Known rows, with every way that one mark hangs from another
{tifa {dibop kiga {lasa lalelil} zoset}}: [ 0.31,  0.09,  0.62, -0.21, -0.63,  0.23,  0.37,  0.07, -0.45, -0.04,
  0.09, -0.19,  0.04, -0.40, -0.31,  0.23,  0.11, -0.02]
{dalas tifa {zoset {dibop kiga lasa} lalelil}}: [ 0.20,  0.00,  0.62, -0.47,  0.00,  0.16, -0.03,  0.27, -0.73, -0.13,
  0.42,  0.33, -0.07, -0.28,  0.04,  0.37,  0.49,  0.26]
{kiga {dibop lasa {zoset lalelil}}}: [ 0.28,  0.13,  0.57, -0.44, -0.24,  0.20,  0.17, -0.09, -0.44, -0.13,
  0.46, -0.04, -0.02, -0.20,  0.42,  0.10, -0.01, -0.01]
{dalas {tifa {dibop lasa zoset}}}: [ 0.23, -0.12,  0.62, -0.20, -0.73,  0.24,  0.29, -0.12, -0.23, -0.33,
  0.31,  0.21, -0.12, -0.47, -0.05,  0.19,  0.19, -0.13]
{lasa {dibop tifa {zoset {lalelil kiga}}}}: [ 0.25,  0.01,  0.30, -0.12, -0.29,  0.26,  0.06,  0.31, -0.32,  0.24,
  0.08,  0.18, -0.24, -0.32, -0.01,  0.00,  0.40, -0.23]
{kiga {dibop {lasa lalelil} tifa zoset}}: [ 0.34,  0.03,  0.57, -0.18, -0.22,  0.09,  0.22,  0.09, -0.24,  0.03,
  0.23, -0.14, -0.05, -0.64, -0.01,  0.10,  0.15, -0.21]
{zoset {dibop kiga lasa tifa} lalelil}: [ 0.18, -0.07,  0.47, -0.31,  0.09,  0.25, -0.10,  0.46, -0.63,  0.18,
  0.34,  0.35, -0.21, -0.47, -0.07,  0.11,  0.50,  0.25]
{kiga {dibop lasa}}: [ 0.34, -0.14,  0.46, -0.22, -0.17,  0.16,  0.15, -0.07, -0.39, -0.05,
  0.32,  0.04, -0.01, -0.28,  0.17,  0.05,  0.01, -0.16]
{lalelil {kiga {dibop lasa}}}: [ 0.39, -0.19,  0.47, -0.25, -0.21, -0.04,  0.06, -0.02, -0.55,  0.03,
  0.13,  0.01, -0.10, -0.24,  0.04, -0.08,  0.14, -0.17]
{zoset {dibop kiga}}: [ 0.29, -0.32,  0.35, -0.29, -0.09,  0.36,  0.03,  0.20, -0.37,  0.00,
  0.15,  0.15, -0.16,  0.10, -0.08,  0.13,  0.35,  0.14]
{lalelil {kiga {dibop lasa tifa}} zoset}: [ 0.38, -0.13,  0.43, -0.07, -0.15,  0.01,  0.01, -0.05, -0.44,  0.15,
 -0.18,  0.06, -0.05, -0.68,  0.02, -0.11,  0.30, -0.30]
{kiga dibop}: [ 0.35, -0.19,  0.32, -0.17, -0.12,  0.24,  0.16, -0.07, -0.13, -0.21,
  0.23,  0.01, -0.05, -0.03,  0.10, -0.05,  0.09, -0.25]
{dibop {lasa {lalelil kiga}}}: [ 0.33, -0.08,  0.54, -0.05, -0.38,  0.02,  0.18,  0.33, -0.68,  0.04,
  0.11,  0.11, -0.01, -0.20, -0.19,  0.09,  0.28, -0.17]
{dibop lasa}: [ 0.17, -0.19,  0.39, -0.11, -0.36,  0.29,  0.19,  0.06, -0.47,  0.01,
  0.23,  0.31,  0.00, -0.13,  0.10,  0.20,  0.14, -0.05]
{tifa {dibop kiga {lasa {lalelil zoset}}}}: [ 0.38,  0.13,  0.58,  0.00, -0.50,  0.32,  0.34,  0.08, -0.52, -0.05,
 -0.05, -0.10,  0.18, -0.59, -0.29,  0.17,  0.15, -0.19]
{zoset dibop}: [ 0.25, -0.32,  0.35, -0.17, -0.14,  0.35,  0.10,  0.18, -0.26, -0.09,
  0.33,  0.22, -0.12,  0.09,  0.16,  0.11,  0.22, -0.06]
{lalelil {kiga {dibop lasa}} zoset}: [ 0.45, -0.10,  0.49, -0.18, -0.26,  0.06,  0.09, -0.17, -0.56,  0.03,
 -0.08, -0.04,  0.03, -0.36,  0.21, -0.05,  0.13, -0.26]
{zoset dibop {lalelil kiga}}: [ 0.26, -0.13,  0.41, -0.25, -0.06,  0.15, -0.04,  0.40, -0.55, -0.10,
  0.34,  0.26, -0.20,  0.13,  0.15, -0.06,  0.38, -0.01]
{kiga {dibop zoset}}: [ 0.32, -0.14,  0.37, -0.31, -0.29,  0.26,  0.22, -0.24, -0.06, -0.19,
  0.17, -0.13, -0.07,  0.04,  0.25,  0.04,  0.04, -0.16]

Rows
[ 0.26, -0.06,  0.45, -0.04, -0.18,  0.19,  0.12,  0.42, -0.51,  0.17,
  0.01,  0.18, -0.06, -0.55, -0.48,  0.17,  0.46,  0.01] : {dibop kiga {lasa lalelil} tifa}
[ 0.17,  0.01,  0.35, -0.29, -0.41,  0.17,  0.12,  0.14, -0.43, -0.14,
  0.06,  0.16, -0.13,  0.21,  0.15,  0.03,  0.32,  0.00] : {dibop {zoset {lalelil kiga}}}
[ 0.28, -0.18,  0.41, -0.11, -0.06,  0.12,  0.07,  0.04, -0.27,  0.07,
  0.22,  0.14, -0.10, -0.61,  0.00, -0.02,  0.19, -0.20] : {kiga {dibop lasa tifa}}
[ 0.21,  0.10,  0.49, -0.33, -0.12,  0.16,  0.09,  0.03, -0.32, -0.01,
  0.36,  0.07, -0.11, -0.54,  0.25,  0.03,  0.17, -0.05] : {kiga {dibop lasa tifa {zoset lalelil}}}
[ 0.09, -0.16,  0.38, -0.14, -0.43,  0.26,  0.17,  0.01, -0.29,  0.14,
  0.05,  0.27, -0.10, -0.39,  0.07,  0.22,  0.26,  0.00] : {dibop lasa tifa zoset}
[ 0.16,  0.16,  0.56, -0.36, -0.53,  0.28,  0.24,  0.01, -0.52, -0.09,
  0.22,  0.03, -0.02, -0.29, -0.05,  0.17,  0.12,  0.14] : {tifa {dibop kiga lasa {zoset lalelil}}}
[ 0.26, -0.27,  0.43, -0.33, -0.06,  0.23,  0.01,  0.12, -0.36, -0.19,
  0.13,  0.23, -0.12, -0.04, -0.14,  0.32,  0.53,  0.11] : {dalas tifa {zoset {dibop kiga}}}
[ 0.23,  0.05,  0.26, -0.23, -0.20,  0.48,  0.08,  0.26, -0.26,  0.26,
  0.09,  0.13, -0.21, -0.35, -0.14,  0.15,  0.41, -0.02] : {lasa {dibop kiga tifa {zoset lalelil}}}
[ 0.25,  0.03,  0.54, -0.25, -0.58,  0.12,  0.16,  0.12, -0.24, -0.50,
  0.23,  0.22, -0.24, -0.19, -0.15, -0.06,  0.42, -0.18] : {dalas {tifa {dibop {zoset {lalelil kiga}}}}}
[ 0.25, -0.23,  0.57, -0.39, -0.13,  0.15,  0.01,  0.11, -0.61, -0.04,
  0.22,  0.27, -0.07, -0.27, -0.07,  0.41,  0.45,  0.21] : {dalas tifa {zoset {dibop kiga lasa}}}
[ 0.20, -0.04,  0.54, -0.30, -0.09,  0.29,  0.05,  0.32, -0.64, -0.03,
  0.63,  0.32, -0.07, -0.16,  0.35,  0.16,  0.19,  0.09] : {zoset {dibop lasa} lalelil}
[ 0.38, -0.07,  0.36,  0.02, -0.40,  0.21,  0.19,  0.36, -0.25,  0.29,
 -0.05, -0.05, -0.19, -0.42, -0.29,  0.06,  0.38, -0.39] : {lasa {dibop tifa zoset} {lalelil kiga}}
[ 0.26,  0.10,  0.65,  0.02, -0.47,  0.08,  0.35,  0.15, -0.39, -0.33,
  0.32,  0.09,  0.14, -0.61, -0.27,  0.30,  0.20, -0.34] : {dalas {tifa {dibop {lasa lalelil}}} zoset}
[ 0.32, -0.02,  0.48,  0.12, -0.31,  0.08,  0.13,  0.29, -0.56,  0.17,
 -0.23,  0.18,  0.02, -0.64, -0.20,  0.05,  0.44, -0.28] : {dibop {lasa {lalelil kiga zoset}} tifa}
[ 0.15, -0.17,  0.44, -0.22, -0.16,  0.18,  0.14,  0.04, -0.58,  0.11,
  0.30,  0.16,  0.12, -0.12,  0.33,  0.38,  0.09,  0.02] : {dalas {zoset {dibop lasa}}}
[ 0.37, -0.03,  0.34, -0.08, -0.31,  0.42,  0.22,  0.31, -0.20,  0.31,
 -0.05, -0.10, -0.16, -0.44, -0.41,  0.21,  0.39, -0.18] : {lasa {dibop kiga tifa zoset} lalelil}
[ 0.30, -0.30,  0.30, -0.01, -0.12,  0.21, -0.04,  0.21, -0.32,  0.11,
 -0.18,  0.25, -0.16, -0.33,  0.02, -0.05,  0.51, -0.19] : {lalelil kiga {zoset {dibop tifa}}}
[ 0.39, -0.03,  0.40,  0.06, -0.37,  0.21,  0.22,  0.20, -0.43, -0.10,
 -0.20,  0.04,  0.06, -0.06, -0.10,  0.02,  0.33, -0.34] : {lasa {lalelil kiga zoset}}
[ 0.16,  0.18,  0.57, -0.26, -0.32,  0.13,  0.16,  0.11, -0.57, -0.28,
  0.25,  0.24,  0.04, -0.50, -0.26,  0.26,  0.34,  0.02] : {dalas {tifa {dibop kiga lasa}} {zoset lalelil}}
[ 0.29, -0.26,  0.30, -0.13, -0.02,  0.43, -0.01,  0.16, -0.27,  0.12,
 -0.18,  0.20, -0.13, -0.34, -0.09,  0.09,  0.51,  0.03] : {lalelil {zoset {dibop kiga tifa}}}
[ 0.19, -0.11,  0.49, -0.21, -0.01,  0.03, -0.12,  0.51, -0.68,  0.16,
  0.33,  0.39, -0.23, -0.46,  0.05, -0.02,  0.48,  0.04] : {zoset {dibop lasa tifa} {lalelil kiga}}
[ 0.29, -0.25,  0.45, -0.08, -0.19,  0.14, -0.04,  0.19, -0.57,  0.27,
 -0.09,  0.28, -0.11, -0.55,  0.10,  0.04,  0.43, -0.10] : {lalelil kiga {zoset {dibop lasa tifa}}}
[ 0.22, -0.06,  0.44,  0.08, -0.23,  0.19,  0.19,  0.39, -0.39,  0.08,
  0.19,  0.25, -0.03, -0.57, -0.24,  0.16,  0.33, -0.19] : {dibop {lasa lalelil} tifa}
[ 0.29, -0.17,  0.59, -0.19, -0.48,  0.22,  0.16,  0.06, -0.40, -0.25,
  0.19,  0.28, -0.15, -0.54, -0.46,  0.12,  0.37, -0.03] : {dalas {tifa {dibop kiga lasa}}}
[ 0.47, -0.03,  0.32,  0.23, -0.27,  0.30,  0.16,  0.37, -0.33,  0.29,
 -0.20,  0.04, -0.05, -0.60, -0.27,  0.00,  0.42, -0.57] : {lasa {dibop tifa} {lalelil kiga zoset}}
